What can hang from each mark
rure: lopi
rezi: pogi rure
lopi: fezi rure
fezi: lopi rezi
pogi: lopi rezi zasuz
zope: rezi zasuz
zasuz: fezi pogi rure

In the rows, 128 means zero.
Known rows, with every way that one mark hangs from another
rure{lopi{fezi{rezi}}}: [133 123  90 164 136 146 112 114  95 171 131 147 143 122 138 187 104 162
 104 156 136]
zasuz{fezi{lopi rezi{pogi}} rure}: [166 158  52 153 101 137 126 124  83 145 131 178 134 145 104 159  75 133
 139 162 154]
zope{rezi zasuz{fezi}}: [190 150  84 156 142 104 110 143 123 167 145 149 123 145  89 183  52 119
 134 190 148]
fezi{rezi}: [157 153  78 154 135 140 110 129  89 158 146 160 137 110 116 158  89 159
  97 149 151]
fezi{rezi{pogi{zasuz} rure}}: [187 164  66 174 124 138 123 114  63 130 105 152 109 115 127 156 119 143
 116 155 131]
fezi{lopi}: [145 143  84 130 113 125 128 122 102 183 172 160 151 140  86 164  71 125
  95 148 172]
lopi{fezi{rezi{pogi}} rure}: [175 152  86 178 109 164 107 111 112 147 129 161 121 105 122 156 110 150
 107 133 168]
zasuz{fezi pogi rure}: [166 153  71 143 101 142 124 129  94 142 134 165 133 151  71 178  65 150
 136 178 158]
rure{lopi{fezi{rezi{pogi}}}}: [147 121  91 177 121 161 104 105  95 143 121 147 133 124 125 183 106 160
 110 154 129]
pogi{zasuz{fezi{lopi{rure} rezi}}}: [163 187  60 164 133 139 146 142 103 182 155 168 100 119 116 139 109 130
 129 159 186]
zope{rezi{pogi{lopi{fezi}} rure}}: [163 131  88 152  84 123 103  81  95 160 122 130 156 159 100 185  64 109
 121 143 130]
rure{lopi{fezi}}: [130 115 100 148 128 142 116 118 106 181 145 145 147 140 109 200  90 148
 100 165 146]
zope{rezi zasuz}: [190 146 101 149 131  98 101 127 120 168 140 149 133 130  91 169  68 126
 112 173 146]
fezi{lopi rezi}: [147 155  75 144 125 129 123 121  91 177 158 167 144 121 112 151  83 139
 100 137 161]
zope{zasuz}: [170 139  99 147 125 122 114 134 129 165 150 147 134 119  89 167  84 135
 105 167 157]
pogi{lopi rezi{rure}}: [160 163  76 151  97 118 130 108 113 186 143 121 150 135 116 155  92 143
 108 150 150]
pogi{rezi zasuz}: [177 173  77 180 128 104 152 143 125 185 134 162 121 118 115 159 109 155
 102 164 161]
rezi{pogi rure}: [179 141  77 145 107 143 109 108  74 137 131 147 134 139  95 172  85 133
 101 159 146]
rezi{rure{lopi}}: [151 135  85 130 130 136 109 111  67 168 139 131 135 140 110 177  97 147
 101 179 136]
rure{lopi{fezi{rezi{pogi{zasuz}}}}}: [150 131  90 193 126 153 125 112  96 150 107 151 115 120 132 181 124 156
 116 161 127]

Rows
[159 162 101 178  76 150 129 101 163 179 141 128 141 127  97 150 105 152
 119 130 180] | zasuz{pogi{lopi{fezi rure} rezi}}
[173 156  93 164  98 128 124 114 103 163 111 144 125 146  99 163 112 182
 120 185 139] | zasuz{pogi{rezi} rure{lopi}}
[174 135  67 166 112 149 113  98  81 139 106 151 150 122 136 180  94 137
 113 133 134] | lopi{fezi{rezi{pogi rure}}}
[150 159 101 155  77 166 105 106 121 152 166 135 116 124  77 133  92 139
 103 149 177] | rezi{pogi{lopi{rure}}}
[143 122  84 149  76 148 115  87 106 155 132 125 158 145  98 182  77 119
 116 134 140] | rezi{pogi{lopi{fezi}} rure}
[146 164  93 152  90 175 115 118 130 155 174 128 115 144  59 144  72 138
 128 159 182] | zasuz{fezi pogi{lopi{rure}}}
[160 137  66 151 130 133 119 108  81 168 116 151 162 119 144 184  96 140
 110 134 140] | lopi{fezi{rezi{rure}}}
[162 154  60 163 120 148 123 127  95 145 154 164 128 141 102 163  67 124
 125 151 159] | zasuz{fezi{lopi rezi{pogi}}}
[192 117 103 161 116 114  94  91 100 150  94 122 135 156 114 201  93 116
 131 179 113] | zope{rezi{pogi rure{lopi{fezi}}} zasuz}
[161 155  82 162 123 151 116 117 114 171 140 161 132  97 133 159 111 151
 105 132 177] | lopi{fezi{rezi} rure}
[180 122 112 157  99 109 101  98 116 158  89 139 141 155  93 191  89 140
 145 186 121] | zope{rezi zasuz{pogi rure{lopi{fezi}}}}
[144 148  89 168  96 162 103 107 101 136 151 137 129 120  97 144  86 152
 104 140 142] | fezi{rezi{pogi{lopi}}}
[171 153  70 175 124 143 140 145 105 141 144 160 104 138  85 176  80 131
 121 180 155] | rezi{pogi{zasuz{fezi}}}
[143 115  86 138 125 135 118 103  84 180 125 133 153 145 125 203  99 139
 106 164 135] | rezi{rure{lopi{fezi}}}
[207 151  75 159 106 106 105 132 113 138 112 162 120 152  82 176  62 120
 153 199 137] | zope{rezi{pogi} zasuz{fezi rure}}
[186 180  71 169 109  91 158 138 113 187 113 170 123 120 117 157 117 162
 114 177 155] | pogi{rezi zasuz{rure}}
[163 193  92 176  99 124 144 127 145 196 151 137 106 109 109 126 126 153
 109 156 183] | pogi{lopi{rure} rezi zasuz}
[149 161  92 171  88 134 132 112 161 203 151 133 143 117 116 153 108 148
 108 134 185] | pogi{lopi{fezi rure} rezi}
[215 147  73 158 124 112 101 123  97 134 116 139 121 159  92 184  60 106
 144 187 130] | zope{rezi{pogi rure} zasuz{fezi}}
[152 171  77 173  98 180 108 120 111 137 162 136 103 122  99 134  89 145
 127 153 170] | zasuz{fezi{rezi{pogi{lopi{rure}}}}}
[170 149  79 173 131 147 115 107  53 135 102 133 100 126 132 163 134 156
 113 174 114] | fezi{rezi{pogi{zasuz} rure{lopi}}}
[170 136  85 168 112 132 126  94 108 167 102 126 148 150 124 193 111 156
 122 160 132] | zasuz{pogi{rezi{rure{lopi{fezi}}}}}
[148 159  87 183 101 152 122 114 103 142 136 144 113 115 101 139 105 148
 113 146 138] | fezi{rezi{pogi{lopi zasuz}}}
[199 167  93 152 114 121 109 121 134 163 146 148 113 156  67 148  68 104
 150 172 179] | zope{rezi zasuz{fezi{lopi{rure}} pogi}}
[155 170  83 172  93 163 132 130 127 155 162 135  88 135  76 142  95 129
 129 169 177] | rezi{pogi{lopi{rure} zasuz{fezi}}}
[167 141  80 161 123 157  93 101  51 127 114 128 119 132 127 164 113 155
 108 167 119] | fezi{rezi{pogi rure{lopi}}}
